Each row was made from one walk, in order. Every step used is in the known rows, and no mark comes twice. Write each row's walk.
In the rows, 128 means zero.
Known rows
bupa nifili noni mamavor kubud lirat: [122 172 166 139 120 135 171 128  84 129 141 110 148 152 166 164 101 117
 109 122  64 120 114 127  64 126  92 108 134 128 139  91 134 178]
mamavor noni nifili bupa: [149 145 196 150 104 127 160 140 116 110 202  90 142 169 116 145 155 152
 138 122 126 149 127 139  80 114 133 131 156 124 168  95 115 131]
bupa nifili leroz lirat kubud: [150 172 148 172 119  77 233  84 159 159 111 115 123 136 169 117 111 127
 101 163 107 116  91 125 116 138  90 144 122 111 133  82 175 140]
kubud lirat noni nifili: [119 137 173 152 121 118 112  84 116 160 155 136 126 144 135  95  90 143
 101 145  98 133 115 155  99 107 148 141 102 135 140  71 115 201]
bupa nifili noni: [152 202 180 135 112 124 187 152 101 131 123  92 134 158 159 158 123 137
 117 134  51 117 122 150  72 133 102 127 151 125 145  97 156 170]
mamavor noni nifili leroz lirat: [114 148 188 164 105  98 166 126 140 123 176  78 153 162 121 130 165 180
 129 156 120 126 114 148  98 122 136 134 124 139 172  68 150 125]
noni mamavor kubud nifili leroz lirat: [ 77 124 147 165 148  92 158  79 108 151 159 133 152 109 163 145 126 100
 122 156 125 145 145 134  96 161 127 120 118 136 114 116  84 121]
kubud mamavor: [121 154 138 119 163 102 166 129 105 157 121 147 139  92 141 158  91 145
 155 113  75 139 185 171 116 111 121 182 185  86 100  88 119 178]
noni mamavor kubud nifili: [ 80 130 147 161 151 111 144  97 103 155 168 131 155 100 167 155 118  95
 125 134 102 153 163 136  83 161 130 112 143 134 121 125  60 135]
leroz lirat kubud nifili: [138 146 152 147 140  54 175  74 122 165  94  94  77 153 118 132 102 147
  68 157 137 111 113 180  93 171 124 222 135 122 108 115 149 120]
noni lirat leroz nifili: [136 126 148 124 123  81 139  95 145 105 119  85 195 152  98 122 118 126
 155 130 162 121 140 128 123 138 122 183 125  63  94  64 115 127]
mamavor kubud nifili: [107 168 137 160 158 104 171 123 115 149 171 149 117 132 161 125 107 116
 122 146  63 201 119 166  68 131 149  97 160 124  94 167 119 131]
kubud lirat: [112 103 129 121 130  99 147  92 126 140 133 134 137 141 143 108  95 133
 107 164 125 104 143 172  73 124 120 167 114 125 121  68 132 166]
kubud mamavor noni lirat: [100 128 146 121 156 122 157 148  96 128 155 118 184 126  94 163 120 161
 152  91  91 125 153 159 107  87 110 185 188  90 101  60 127 171]
nifili kubud: [132 141 134 142 155  80 163 133 171 103 112 135 151 148 184 137 129  96
 153 157  93 109 139 184 124 157 120  96 103  87 114 151 135 136]
lirat minuli: [114 152 122 180 148 121 126 126 131 115 144 116 143 116 118 128  82 170
 118 169  81 164 182 156 130 146 167 168 140 102 144 111 137 203]
lirat leroz nifili noni: [138 160 161  87 109  66 144 138 126  92  90  91 154 148 151 155  93 112
 175 161 130 168 166 151 106 159 142 189  98 107 119 111 124 166]
nifili leroz lirat: [103 146 146 159 124  46 213  81 170 127 109 121 139 138 154 101 146 152
 130 217 157 104 116 176 129 156 123 165  78 111 121  82 173 103]
bupa nifili: [177 190 156 152 118 110 199 128 144 159 127 111 123 131 174 139 121 117
 109 130  64 121 135 138  87 140  98 145 183 127 153  81 142 158]
noni mamavor: [ 96 130 155 151 134 103 145 100 129 146 133 106 169 100 163 159 130 115
 132 136 123  95 194 152  99 185 119 161 138 129 150  77  61 139]
nifili bupa: [174 139 161 133 121 109 201 110 125 101 159 149 117 151 144 133 126  95
 149 152 166 147 147 153  89 142 116 152 141  86 112 135 105 115]
mamavor kubud lirat minuli: [ 89 130  97 169 162 122 137  97 121 105 168 168 134 142 148 117  37 140
 113 144  80 183 111 161  86 116 142 124 121 103 111 129 143 187]
bupa nifili noni lirat: [146 191 181 140 112 131 181 141  98 124 132  82 161 171 131 148 131 147
 114 120  70 103 108 135  78 121  95 121 152  99 130  79 156 155]
noni lirat leroz nifili kubud: [137 118 144 121 130  76 134  98 154  94 116  93 198 159 108 124 118 111
 163 132 162 118 132 127 134 136 117 158 110  53  87  80 119 126]
leroz nifili: [182 188 162 107 109  54 144 140 127 135  97 144 109 159 119 139 151 133
 112 135 103 157 141 147  93 176 148 181 148 159 110 113 141 137]
leroz lirat: [158 167 155 131 121  53 166  96 144 126  91  92  93 169 133 144 133 149
  98 166 135  82 135 197  93 184 120 233 146 132 141  75 164 113]
nifili leroz: [ 82 146 141 168 133  74 218  99 176 133 132 135 171 111 171  94 139 146
 156 207 128 127 135 169 126 141 132 116  83 101 120 101 142 119]

Which walk is each row?
[159 176 156 161 112  76 226  96 159 154 115 116 126 139 170 119 138 124
 109 175 105 110 103 128 113 133  94 144 132 125 141  69 179 136] => bupa nifili leroz lirat
[133 182 172 140 132 134 186 129  84 137 127  94 158 153 124 155  92 151
 115  95  66 113 104 128  91 106  90 129 153  75 108  88 152 173] => bupa nifili noni lirat kubud mamavor
[114 124 146 100 148 105 147 148  96 120 141 117 183 131  90 167 112 145
 162  90 105 148 154 138 115  87 113 200 178  92  93  60 127 178] => kubud mamavor noni lirat leroz nifili
[ 86 158 136 171 158  96 192 109 127 148 174 161 134 122 168 104 115 117
 133 175  79 205 105 158  87 122 146  73 124 115  86 168 130 122] => mamavor kubud nifili leroz
[123 125 151 161 155 101 201  85 107 175 149 133 106 120 130 117  78 114
  99 137 133 173 124 146  89 140 132 142 132  84  80 177  94 139] => lirat kubud nifili bupa
[104 143 163 135 146 115 163 137  99 151 167 126 160 107 122 155 118 168
 162 109  83 154 158 139 120  79 127 145 167  98 122  71 129 175] => kubud mamavor noni nifili leroz
[149 130 139  88 133  58 145 140 147  94  97 117 162 138 158 162  94  79
 187 142 127 174 163 134 135 139 130 177 108 100 109 116 122 177] => lirat leroz nifili kubud mamavor noni
[ 56 167 175 135 135 127 144 140  73  89 143 104 171 152 153 178 107 150
 146 133  86 124 145 181  70 164 129 113  96 110 123 130 105 150] => nifili noni mamavor kubud
[115  84 116 118 153  78 146 102 165  98 111 134 164 147 190 125  85  69
 160 173 134 112 140 164 123 126 111 111  64  79 108 124 131 169] => nifili kubud lirat leroz
[188 165 204 163 110 118 159  84 112 145 188 121 103 140 136 125 129 133
 143 129 143 159 149 109 105 118 140 100 147  70 145 111  93 117] => noni nifili bupa
[ 79 140 134 166 149 111 147  95 124 127 155 133 166 108 177 161  98 109
 138 118 102 133 159 151  91 176 122 130 137 116 134 109  67 135] => noni mamavor kubud
[ 67 161 188 123 124 121 141 142  75 101 127  84 177 146 143 178 129 155
 143 146  99  97 170 181  75 168 126 135  98 119 134 109 100 152] => nifili noni mamavor
[149 157 137 156 131  74 133  96 131 113 104  95  97 159 106 141 105 169
  86 177 124 117 150 175 122 169 145 235 139 123 146  82 175 159] => leroz lirat minuli
[146 178 167 173 109  85 208  92 150 160 120 118 137 130 173 124 138 111
 105 164 102 113  99 119 126 143  99 142 119 141 148  64 154 154] => bupa nifili leroz lirat noni mamavor
[133 193 181 101 111  79 124 150  73 104 108 137 133 173 118 174 138 138
 123 122  95 160 127 142  78 176 145 145 110 157 100 135 129 146] => leroz nifili noni mamavor kubud
[ 81 156 152 145 155 116 158 125  90 115 172 120 153 152 142 133  96 123
 143 148  79 195 109 161  71 114 145  89 129  90  80 163 121 136] => mamavor kubud nifili noni lirat leroz
[ 99 136 166 150 137  82 193 110 124 188 155 127 143 103 143  88 179 122
 125 219 114 168 152 142 101 119 152  96 115 138  95 131 122 123] => kubud nifili leroz
[119 153 155  98 118  73 139 127 117  89 104 102 164 143 159 166  79  99
 177 147 131 179 160 139 105 165 139 170  94 108 115 119 105 166] => lirat leroz nifili noni mamavor kubud
[145 178 151 167 117  95 230 109 163 158 131 125 148 119 182 114 132 119
 127 168  86 128 116 122 111 126  99 112 135 116 139  82 158 148] => bupa nifili leroz
[ 87 176 175 180 140 124 126 117 116 154 158 141 149 114 162 135 110 103
 122 125  60 171 122 167 115 164 160 131 127 156 132 129  66 187] => lirat noni mamavor kubud nifili
[119 115 173 142 118 113 135 135 137 107 178  83 169 165 142 141 130 133
 148 136 114 134 128 141  99 105 130 112 114 118 166  87 126 159] => mamavor noni nifili kubud lirat leroz
[158 165 185 168 132  96 133 100 144 147 154 110 129 136 165 129 130 136
 144 134  92 130 145 128 132 130 144  60 120  73 148 121 111 131] => noni nifili kubud
[ 94 136 108 151 154 107 159  96 129 115 159 166 129 149 168 117  55 126
 121 136  86 160 100 178  67 124 125 125 124 109 107 123 138 154] => mamavor kubud lirat
[134 141 169 123 143 127 159 141  83 139 176 130 140 121 113 168 114 149
 160  92  95 161 160 134 106  79 123 158 186  92 122  81 115 175] => kubud mamavor noni nifili bupa
[127 192 174 145 119 132 178 138  90 128 138 102 149 148 171 171 110 122
 118 119  56 125 122 132  72 140  98 108 146 124 144 103 130 168] => bupa nifili noni mamavor kubud
[ 99 176 180 172 127 117 128 118 133 148 137 122 159 114 157 139 118 116
 124 127  76 131 143 177 125 177 151 164 122 153 153  96  67 189] => lirat noni mamavor
